Each row was made from one small tree. The marks that hang from a mark follow it in brackets, in alphabetical order. Every link used is in the known rows. Write each row's tree.
Known rows
Q{C{L} V}: [ 0.25  0.94  0.17 -2.73 -1.14 -3.46 -0.62 -1.79 -1.49 -0.89 -0.31  0.61
  1.22  1.86 -1.49  0.22 -1.95 -1.97  2.85 -2.06 -1.78  4.29 -3.81]
Q{M V}: [-2.63 -0.99 -1.39 -0.01 -1.60 -2.21  0.61 -2.32  0.58 -1.94 -0.09  0.80
 -0.68  2.03 -2.14  2.03 -0.75 -0.76 -0.63 -0.88 -1.98  0.53 -0.88]
V{G{N}}: [ 0.99  1.52 -1.48  0.48 -2.76  1.57 -1.99 -0.79  1.95 -0.14 -0.07 -3.62
  0.43 -2.27  1.09 -1.74 -0.66  1.19 -0.23 -0.25 -2.39  0.76 -0.81]
F{G{N{Q{C}}} Z}: [ 2.05  1.13  2.21 -0.12  1.24  1.48 -0.12  1.48  1.47  1.03  0.25  1.81
  2.19  1.05 -0.05  2.98 -0.46 -1.24  3.13 -1.27  0.84  0.77  2.17]
N{G Q{V} Z}: [-0.23 -2.22  2.59 -0.84  1.39  0.14  0.52 -0.53 -2.56  1.64 -2.89  1.17
 -2.03  1.39  0.40 -2.78  0.33 -0.38  3.79 -1.69  2.07 -1.61 -0.85]
V{G}: [-0.37  0.57 -1.29  0.66 -2.52  0.11 -0.17 -2.36  0.87  0.40 -1.18 -2.13
  0.38 -0.79 -1.04 -1.58 -0.63  0.33  0.41 -1.08 -1.63  0.08 -1.37]
Q{C F}: [-1.55  0.63 -0.84 -1.31 -0.63 -1.15  2.03 -1.70 -0.84 -0.62 -0.11  0.50
  1.11  0.18 -2.70  0.80 -0.24 -2.15 -1.48 -0.55 -2.36  0.70 -1.38]
G{N{Q{M V} Z}}: [-1.45 -1.79 -0.27 -0.29  0.05  0.16 -0.93  0.50 -0.33 -0.92  0.25 -0.19
 -1.14  1.20  1.12  0.00  0.85 -0.04 -0.40  0.67  0.61 -0.13 -0.35]
G{N{Q{F M}}}: [-3.07  1.54 -2.81  0.68 -0.19 -1.10  0.96 -1.15  1.31 -2.69  0.45 -1.25
 -0.93 -0.39 -0.95  2.30 -0.49  0.93 -3.58  3.32  0.34 -1.31  1.28]
V{G Q{C M} Z}: [ 0.58 -2.02 -0.55  2.44 -2.99  0.05 -1.54  1.32 -1.87  2.82  1.94 -3.12
  2.96 -2.55  2.18 -3.37  3.61 -0.85 -3.45  3.61 -0.73  2.66 -1.66]
F{G{N{Q{M}}}}: [-0.30  0.41 -0.87  1.37 -0.86 -0.21 -0.74 -0.21  1.79 -1.61 -0.69 -1.06
  0.33 -0.26 -1.04  2.90 -1.26  0.32 -0.17  1.96  0.52 -0.05  1.93]
G{N{Q Z}}: [-0.72 -1.31 -0.56 -0.19 -0.27  1.25 -0.20 -0.63  0.01  0.55 -1.70 -1.58
 -0.65  0.07  0.50 -2.63  0.25 -1.22  1.57 -0.66  0.31 -0.95 -0.75]
V{G Z}: [ 1.18 -0.51 -0.97  1.88 -2.15  1.46 -0.73  0.09  0.14  1.53  0.12 -2.66
  0.38 -1.83  1.04 -3.62  0.42  1.08 -0.53 -0.34 -0.97  0.73 -1.28]
Q{F{Z}}: [-1.61  1.47 -1.23  0.22  2.29 -0.98  3.05 -0.85  1.88 -0.45  0.56  3.99
 -0.45  1.80 -2.03  2.57 -0.62 -0.27 -0.05 -2.08 -0.04 -2.23  2.07]
C{L}: [-0.54  1.37 -2.74 -0.65 -1.40 -3.42 -0.04 -2.67  0.34 -1.11 -1.66 -0.62
  0.63  0.63 -2.05 -1.30 -2.64 -0.94  2.60 -1.20 -1.49  2.10 -2.66]
Q{F}: [-2.30  0.74 -1.80 -0.32  0.16 -1.48  2.79 -2.63  0.71 -1.51 -0.84  1.00
 -1.16  0.67 -3.03  1.17 -1.29 -0.58 -1.04 -1.15 -1.17 -1.66  0.10]
G{N{Z}}: [ 0.75 -1.19 -1.43 -0.26 -0.98  1.70 -1.07  0.59  0.36  0.35 -0.49 -1.32
  0.48 -1.03  0.80 -3.02  0.07 -1.48  0.67 -1.48 -2.68  0.34 -1.42]
G{N{Q{C V}}}: [-0.96 -0.26  1.70 -2.00 -1.27 -0.02 -0.02 -2.15 -0.37 -0.80 -0.68 -1.13
 -0.36  2.03 -0.39  1.20 -0.31 -1.63  1.86 -1.21 -0.35  1.26 -1.30]
N{G Q{F V} Z}: [-0.54 -0.86  2.54 -1.38  3.58 -0.44  1.72  0.19 -2.44  0.43 -1.55  2.74
 -3.10  1.13  0.11 -1.08  0.25  1.05  1.39 -0.70  3.24 -3.00  0.57]
Q{C}: [-1.17 -0.65 -0.94 -0.78 -2.69 -0.80  0.56 -2.49 -0.90  0.39 -1.36 -1.18
  2.09  0.25 -2.45 -0.83 -0.13 -3.48  0.90 -1.72 -3.69  1.95 -2.76]
F{G{N{Q Z}}}: [ 1.81 -1.17  1.32 -0.06  1.18  1.70 -0.37  1.11  0.22  0.62 -1.48  0.11
 -0.28 -0.09  0.02 -0.30 -0.72 -0.48  2.72 -1.00  1.51 -1.08  1.19]
G{N{Q{C V} Z}}: [ 0.12 -1.84  2.20 -2.26  0.02  1.29 -0.67  0.56 -1.82  0.62 -0.35 -0.32
  0.01  1.29  1.18 -1.16  1.12 -2.11  1.91 -1.51  0.03  1.28 -1.82]
F{G{N{Q}} Z}: [ 1.35  1.23  1.44  0.94  2.05  1.04  0.57  0.29  2.92  0.00 -0.37  2.32
  0.15  1.69 -0.57  3.51 -1.53  0.35  3.62 -1.75  2.34 -1.61  3.79]
V{G{N} Q{F} Z}: [ 1.93  0.37 -0.06  1.54  0.24  1.36 -0.29  1.61  0.82  0.89  2.31 -1.95
 -1.02 -2.68  3.03 -2.26  1.82  2.54 -3.24  2.42  1.51 -1.38  1.73]

Which tree is each row?
[ 2.76  1.29  0.51  0.56  1.48  1.48 -0.41  1.47  3.35  0.01  0.73  2.57
  1.26  0.59 -0.13  2.93 -1.59  0.07  2.80 -2.50 -0.80 -0.09  2.93]	F{G{N} Z}
[-0.62 -0.54  3.08 -1.47 -0.47 -0.63  0.46 -2.09 -2.44  1.08 -2.45 -0.33
 -0.20  1.49 -0.72 -0.70 -0.12 -1.53  3.12 -0.98  0.42  0.72 -1.77]	N{G Q{C V}}
[-0.51  0.78 -1.43  0.96  0.96 -1.86  1.41  0.23  1.07 -2.19  0.57  2.43
  0.19 -0.09 -3.04  4.27 -1.42  0.66 -2.71  1.07 -0.66 -0.71  2.10]	Q{F{G} M}
[-0.29 -1.68  0.52  0.22  0.51 -0.79  2.35 -0.19 -2.03  1.50  1.15  0.38
  0.43 -0.19 -0.39 -1.23  2.26 -2.08 -2.02  0.88  0.31 -0.02 -0.26]	V{Q{C F} Z}
[ 0.73  2.13 -0.27 -1.00 -0.08 -3.26 -0.30 -0.49 -1.56  0.75  0.87 -0.47
  1.53 -1.32  0.21 -1.02  0.34  0.03 -0.80  2.11  1.19  1.99 -1.62]	V{G Q{C{L} F}}
[ 2.93  0.37  0.38 -0.69  2.46  1.64 -0.05  3.01  0.66 -0.68  0.87  2.12
 -0.42 -1.37  0.20  0.95 -0.90  0.67 -0.41 -0.76 -0.37 -1.04  1.94]	Q{F{G{N{Z}}}}
[ 1.37  0.88  3.37 -0.44  3.12  0.55  0.80  0.17  2.76 -0.70  0.24  4.13
 -1.40  3.53 -0.17  5.19 -1.60  1.13  4.42 -3.10  3.32 -1.62  4.14]	F{G{N{Q{V}}} Z}
[ 0.50 -1.83  1.43 -0.60 -0.43  0.87 -0.52  0.42 -3.74  3.33 -2.75 -1.38
  1.59 -1.20  0.50 -4.94  1.64 -2.74  2.49  0.34 -0.28  0.79 -2.65]	N{G Q{C} Z}
[ 1.30 -1.01  0.14  0.81 -2.58  0.65 -2.29  2.06 -1.64  1.21  2.71 -1.88
  1.88 -1.37  2.02 -1.47  1.92  0.64 -3.00  1.47 -2.05  3.98 -2.42]	Q{C M V{G Z}}
[-0.26 -1.77  0.60  0.36  0.37  0.48  0.33 -0.43 -2.16  2.30 -3.54 -0.73
 -0.45 -0.45  0.11 -4.52  0.64 -1.17  3.01 -0.36  0.99 -1.55 -1.26]	N{G Q Z}
[ 2.18 -0.83 -0.11  2.05 -1.66  1.95 -1.68  0.75  0.89  1.94  1.15 -3.76
  0.00 -2.58  3.37 -3.96  1.86  1.30 -0.81  1.24  0.48 -0.06  0.23]	V{G{N} Q Z}
[ 1.53 -0.51 -0.68  0.14 -1.20  1.65 -3.48  2.84  0.27 -0.11  2.08 -1.28
  0.22 -1.86  3.34 -1.41  1.33  1.83 -2.22  0.90 -1.86  1.55 -0.99]	Q{M V{G{N{Z}}}}
[-1.71  1.40 -2.03  0.39  0.82 -1.35  1.21  1.27  0.42 -0.18  2.46  3.07
  2.83  0.26 -1.34  3.03  1.16 -1.43 -3.48  1.15 -2.15  1.16  0.53]	Q{C F{Z} M}
[ 3.71  0.18  1.15 -1.52  1.90  2.01 -0.85  4.03 -0.89  0.19  1.61  1.54
  1.80 -1.97  0.69  0.59  0.03 -1.00 -1.09 -0.34 -1.83  1.26  0.39]	Q{C F{G{N{Z}}}}
[ 1.05  1.21  2.73 -1.00  4.82 -1.01  3.02  0.68  2.00 -1.11  1.35  7.59
 -1.60  3.55 -1.99  6.64 -1.81  1.45  1.97 -3.88  2.25 -2.22  4.30]	Q{F{G Z} V}
[ 0.87 -1.44 -1.60  1.79 -1.56  1.14 -2.75  2.07  0.08  1.63  1.21 -2.65
  1.34 -3.06  3.23 -3.40  2.92  0.30 -2.63  2.98 -0.61  0.39 -0.31]	V{G{N{Z}} Q{M}}
[-1.85  0.93  0.10  0.11  1.31 -1.22  2.37 -2.13 -0.75 -0.19 -2.51  0.11
 -1.74 -0.06 -1.75 -0.42 -0.88  0.56  0.58  0.93  1.80 -2.90  0.81]	N{G Q{F}}
[ 2.01  0.07 -0.90  1.65 -2.07  1.79 -3.33  2.66  0.87 -0.53  3.23 -2.75
 -0.10 -2.16  3.70 -1.31  0.89  3.14 -3.21  1.76 -1.59  2.57 -0.51]	Q{M V{G{N} Z}}
[-3.67  0.03  1.15 -1.43  1.96 -2.29  3.94 -3.70  0.02 -2.10 -1.35  2.59
 -3.73  3.76 -3.10  3.41 -1.34  0.41  0.66 -1.81  2.96 -3.12  1.23]	N{Q{F V}}
[ 2.08  0.25 -1.26  0.46  1.88  0.94 -1.08  4.05  0.73 -1.40  2.10  1.79
  0.62 -2.16  0.64  1.83 -0.20  1.00 -3.31  1.91 -1.29 -0.20  2.02]	Q{F{G{N{Z}}} M}
[ 0.52 -0.95 -0.69  1.84 -1.69  0.13 -1.45  1.11 -0.15  0.12  2.05 -1.25
 -0.18 -0.67  1.70 -1.08  0.96  2.25 -2.51  0.96 -0.60  1.62 -0.85]	Q{M V{G Z}}
[ 2.39 -0.64  0.80 -1.01 -0.49  2.48 -2.52  1.67  0.15  0.52  0.88 -0.88
 -0.82 -0.95  2.88 -2.34  0.49  1.43  0.63 -1.85 -1.14  0.64 -1.06]	Q{V{G{N{Z}}}}
[-1.51  0.88  0.07 -0.82  1.88 -1.82  1.50  1.23  0.12 -0.97  3.20  4.98
  1.07  2.22 -1.02  4.92  0.88 -0.65 -2.63 -0.25 -1.05  1.08  0.89]	Q{C F{Z} M V}
[ 1.42 -0.37  0.72 -0.51 -1.65  2.83 -2.52  1.70 -1.54  2.45 -0.28 -3.67
  1.96 -2.38  2.61 -4.08  1.88 -0.77  0.13  0.90 -0.40  1.53 -2.21]	V{G{N{Q{C} Z}}}
[ 1.75  1.96 -0.13 -0.43  1.37  0.38  0.67  0.50  2.06 -2.07  0.60  1.22
 -0.62 -0.77 -1.41  3.23 -2.34  1.09 -0.51 -0.59 -0.78 -1.02  2.48]	Q{F{G{N}}}
[-2.73  1.14 -1.47  1.25  0.56 -1.84  1.35 -1.10 -0.84 -0.88 -1.28 -0.31
 -0.85 -0.89 -1.38  0.50 -0.14  1.03 -2.30  3.58  1.05 -1.96  0.69]	N{G Q{F M}}
[-0.09 -0.40 -1.71  1.63 -1.66  1.71 -2.74  1.78  0.08  0.71  0.24 -3.43
  0.87 -2.52  2.56 -2.87  1.57  1.20 -2.12  3.06  0.22  0.23 -0.61]	V{G{N{Q{M} Z}}}
[-0.98  1.41  2.71 -0.50  4.59 -1.07  2.75 -0.51  0.21  0.16 -0.53  5.01
 -2.66  2.79 -0.40  2.83 -0.42  1.80  2.16 -1.34  3.88 -3.44  3.19]	N{G Q{F{Z} V}}
[-3.00 -2.55 -1.91  1.17 -0.64 -0.91  0.69 -0.87 -1.11  0.47 -1.70 -0.37
  0.28  0.58 -1.11 -1.55  1.16 -1.85 -0.55  1.14  0.38 -0.85 -1.12]	N{Q{M} Z}
[-0.48  1.27 -0.64  0.59 -2.18  1.23 -1.09 -1.85  1.43 -0.09 -1.18 -3.90
 -0.41 -1.06  0.77 -1.32 -0.52  1.51  0.71  0.80  0.70 -0.73 -0.05]	V{G{N{Q}}}
[-1.35  0.17  1.00 -2.36  0.53 -1.55  2.32 -1.79 -1.11 -1.28  0.55  2.43
 -0.58  1.95 -2.26  2.67 -0.58 -1.42 -0.62 -2.00 -1.35  0.60 -1.07]	Q{C F V}
[-2.63 -0.21 -0.08  0.67 -1.29 -1.48 -0.08 -2.36  0.20 -0.86 -0.56 -0.93
 -1.29  1.40 -0.63  1.47  0.15  1.60 -0.69  1.03  1.82 -0.61 -0.04]	N{Q{M V{G}}}
[ 0.07 -1.39  3.54 -1.54  4.71 -0.68  2.97  0.28 -1.06 -0.60 -0.88  5.17
 -3.07  3.13 -1.71  3.47 -0.98  0.80  1.88 -2.34  4.50 -3.40  2.61]	N{Q{F{G} V} Z}
[ 1.20  0.27 -0.37  1.73 -1.73  2.49 -1.63  0.53  0.76  1.08  0.06 -4.47
 -0.44 -2.02  2.71 -3.56  0.48  2.10 -0.40  1.38  1.35  0.02 -0.09]	V{G{N{Q}} Z}
[ 0.20  2.14 -1.23 -1.50 -1.98 -1.84 -1.68 -1.16 -0.53 -0.68 -0.80 -3.08
  1.94 -0.34 -0.06 -1.44 -1.60 -1.60  2.13  1.19 -0.54  3.71 -2.98]	G{N{Q{C{L}}}}
[-2.77  0.24 -2.61  1.22 -2.25 -0.68 -0.42 -1.81  1.38 -1.60 -0.76 -2.87
  0.10  0.00 -0.76  0.62 -0.42 -0.36 -1.22  2.29 -0.80 -0.09 -0.20]	G{N{Q{M}}}
